What can hang from each mark
dafu: malo tamelak
rubada: lafog suge
paro: robu
tamelak: dafu panar
malo: dafu robu
robu: lafog malo sugaz suge
sugaz: lafog panar
lafog: rubada
terel: robu
suge: robu
panar: sugaz

Each row was made from one small tree. The marks that hang from a mark follow it in brackets, in alphabetical order. Every link used is in the known rows. Write each row's tree.
In the rows, zero is written as 128.
Known rows
sugaz{lafog{rubada} panar}: [ 94  98  78 140 151 181 141 196 104 111 138 158 131 114 106 134 118 176
 129  70 137 114 147 132 150]
rubada{lafog suge{robu}}: [130 125 113 113 112 149 151 100 140 115 147 112 101 112 143 100 145 111
 117 159 102 113 165 102 154]
lafog{rubada{suge{robu}}}: [122 150 100 138 115 110 153 202 118 131 133 144  92 121 119 118 150 121
 133  98  81  81 157 127 160]
rubada{lafog suge{robu{sugaz{panar}}}}: [136 111 126 111 126 166 136  93 141 115 124 100 121 102 143 114 162 103
 103 188 102 117 157  86 136]
tamelak{dafu{malo}}: [126 138 138 145 151 135 119 140 146 126 108 126 129 117 132 120 139 163
 115  93 142 108 142 149 138]
panar{sugaz{lafog{rubada{suge{robu{malo}}}}}}: [118 133 112 140 142 104 157 171 116 141 145 133 123 121 137 135 113 118
 130 101 110 124 113 130 171]
sugaz{lafog{rubada{suge{robu}}} panar}: [108 103  84 126 131 160 153 215 112 116 132 130 129 120 102 124 124 124
 115  85  99  69 156 114 166]
tamelak{dafu{malo} panar{sugaz}}: [114 162 152 158 177 152 107 157 137 158  84 135 151 112 151 115 138 192
  88 103 135  71 132 135 148]
dafu{tamelak}: [113 115 141 119 137 166 151  58 116 114 154 149 145 134 107  99 145 152
 127  95 137 161 152 140 118]
panar{sugaz}: [140 148 141 142 164 147 141  92 104 137 137 156 103 112 164 110 157 150
 120 116 130 167 144 131 147]
terel{robu{lafog malo suge}}: [111 144 135 119  88 117 120 130 125 139 166 111 145 144 130 117 103 107
 119 126 169 181  86 155 104]
terel{robu}: [145 160 149 137 121 136 141 116  99 146 133 144  95 135 147 106 162 123
 119  80 149 143 155 153 140]
lafog{rubada{suge{robu{malo}}}}: [112 155  98 138 105 108 147 213 129 129 137 140 111 117 122 128 135 125
 129  96  94  88 126 140 150]
tamelak{dafu panar}: [ 95 162 118 148 148 184  95 138 137 147 109 150 129 110 122  79 152 177
  94  91 140  57 147 141 145]
paro{robu{lafog{rubada} malo suge}}: [105 122  71 153  75  76 129 172 128 132 166 153 146 146  97 154  88 148
 133 118 166 172  82 164 113]
tamelak{dafu{malo{robu}}}: [151 147 163 146 141 121 110 135 144 126  97 127 110 127 134 110 138 129
 127  99 136  85 151 149 139]
tamelak{dafu{malo{robu{suge}}} panar{sugaz}}: [136 165 171 153 146 126  91 164 142 158  75 121 143 125 142 100 125 144
  96 127 115  39 123 137 138]
terel{robu{lafog{rubada} malo sugaz suge}}: [108 141 135 135  98  76 110 154 124 151 151 116 141 137 124 149 109 115
 139 145 155 193  69 150  92]
dafu{malo tamelak{panar}}: [ 94 122 150 118 135 173 152 124 118 120 117 144 182 136 122 113 118 199
  97  91 146 131 135 130 109]
paro{robu}: [151 134 104 152 105 117 150 100 103 131 137 175 101 138 128 120 154 142
 112  88 161 155 153 156 142]
malo{dafu robu{sugaz{lafog{rubada} panar} suge}}: [160 106 105 124 120 110  98 135 135 119 106 118 105 133 112 159 111  99
 163 156 105 101 120 126 121]
malo{dafu{tamelak} robu{sugaz}}: [181 122 165 115 136 114 115   4 138 119 118 128 105 147 125 132 148  95
 166 154 124 146 147 131 106]
rubada{lafog suge{robu{malo{dafu} sugaz{panar}}}}: [141 116 108 109 119 151 117  96 171 115 119  86 133 102 145 152 139 107
 116 198 111 114 123 106 126]
suge{robu{lafog{rubada} malo{dafu} sugaz}}: [130 136 104 120 128  89 114 115 148 127 139 133 125 140 148 181 119 101
 164 150 160 178  98 139 101]
rubada{lafog suge}: [112 120 102 120 123 166 144 101 138 114 155 116 101  93 135  99 133 164
 121 163 104 134 152  96 156]

Write each row's tree
[137 112 129 132 132 135 127 154 110 120 118 129  99 114 117 113 133 110
 135 133  98  99 143 100 147]
malo{robu{sugaz{lafog{rubada{suge}} panar}}}
[130 132 115 125 119  84 135 136 151 132 126 115 134 130 102 160 133 111
 151 132  87 107 115 135 125]
lafog{rubada{suge{robu{malo{dafu{tamelak}} sugaz}}}}
[145 115 160 131 125  93 107 109 144 122 101 101 129 131 120 116 112 100
 125 135 134 113 113 134 127]
tamelak{dafu{malo{robu{sugaz{lafog} suge}}}}
[114 122 104 145 160 119 157 159 103 142 148 141 104 110 129 123 117 159
 137 106  97 132 132 111 180]
panar{sugaz{lafog{rubada{suge}}}}
[146 144 143 120 125 102 107  67 136 148 143 109 123 142 156 159 124 110
 144 150 182 209  93 144 100]
terel{robu{lafog malo{dafu} sugaz}}
[127 112 116 127 142 141 141 142 107 118 117 145 127 130 131 139 152  98
 121 103 138 132 146 125 130]
suge{robu{sugaz{lafog{rubada} panar}}}
[113 138 118 104  99 134 144 132 134 118 163 110 132 127 137 101 122  92
 108 140 131 140 118 112 133]
rubada{suge{robu{lafog malo}}}
[102 108  79 121 122 121  83 166 160 121 139 108 167 118 110 189  92 150
 149 187 138 166  61 131  78]
robu{lafog{rubada} malo{dafu} sugaz{panar} suge}
[138 133 116  97 110 107 125  87 153 126 145  93 123 128 146 137 127  79
 127 181 126 161 103 104 120]
rubada{suge{robu{lafog malo{dafu} sugaz}}}
[136 115 150 127 132 117 125 189 124 118 111 113 124 121 136 142 115 139
 134 164 113 130 131  91 118]
dafu{malo{robu{lafog{rubada{suge}} sugaz{panar}}}}
[125 121 185 112 105 127 127  98 123 123  98 121 173 146 117 107 116 134
 104 149 124 124 114 121  84]
dafu{malo{robu{sugaz suge}} tamelak{panar}}
[ 96 119 131 128 147 140 159 134 110 148 133 135 163 142 100 105 119 141
 113  96  97  77 143 112 155]
dafu{tamelak{panar{sugaz{lafog{rubada{suge{robu}}}}}}}
[147 116 140 111 126 130 115  59 133 135 122 117 144 159 108 116  94 111
 143 143 112  88 124 130 130]
malo{dafu{tamelak{panar{sugaz{lafog}}}} robu{suge}}
[154 116 163 121 128 113 145  99 109 108 113 133 108 131 162 126 119 119
 131 126 153 180 126 117 123]
dafu{malo{robu{sugaz{lafog}}}}
[158 119 116 122 140 119  94 139 143 129 118 111  94 126 124 155 124 114
 168 187 100 105 140  93 124]
malo{dafu robu{lafog{rubada{suge}} sugaz{panar}}}
[129 115 132 128 118 125  97 151 120 119 132 129 122 130 116 125 123 105
 146 174 121 138 121 111  97]
malo{robu{lafog{rubada} sugaz{panar} suge}}
[127 160 139 131  82 114 127 148 122 141 140 122 133 133 131 116 129 109
 108  99 145 144  96 173 116]
terel{robu{malo suge}}
[146 117 183 119 126 131 152  90 120 106 123 134 144 150 124 115 123 133
 133 104 138 143 150 140 112]
dafu{malo{robu} tamelak}
[121 119 123 124 144 140 125 140 115 122 131 141 133 134 137 143 151 103
 130 138 147 154 145 114 108]
suge{robu{lafog{rubada} sugaz{panar}}}
[129 125 103 120 137 124 105 143 149 124 126 126 147 135 140 185 126 106
 148 150 158 148 105 135  97]
suge{robu{lafog{rubada} malo{dafu} sugaz{panar}}}
[110 116 102 133 169 142 132 104 126 143 128 147 147 141 107 152 101 185
 152  99 124 109 132 136 145]
malo{dafu{tamelak{panar{sugaz{lafog{rubada}}}}}}
[153 112 200 118 131 115 144  57 119 110 112 129 144 145 132 123 135 120
 134 131 138 172 137 127  96]
dafu{malo{robu{sugaz}} tamelak}
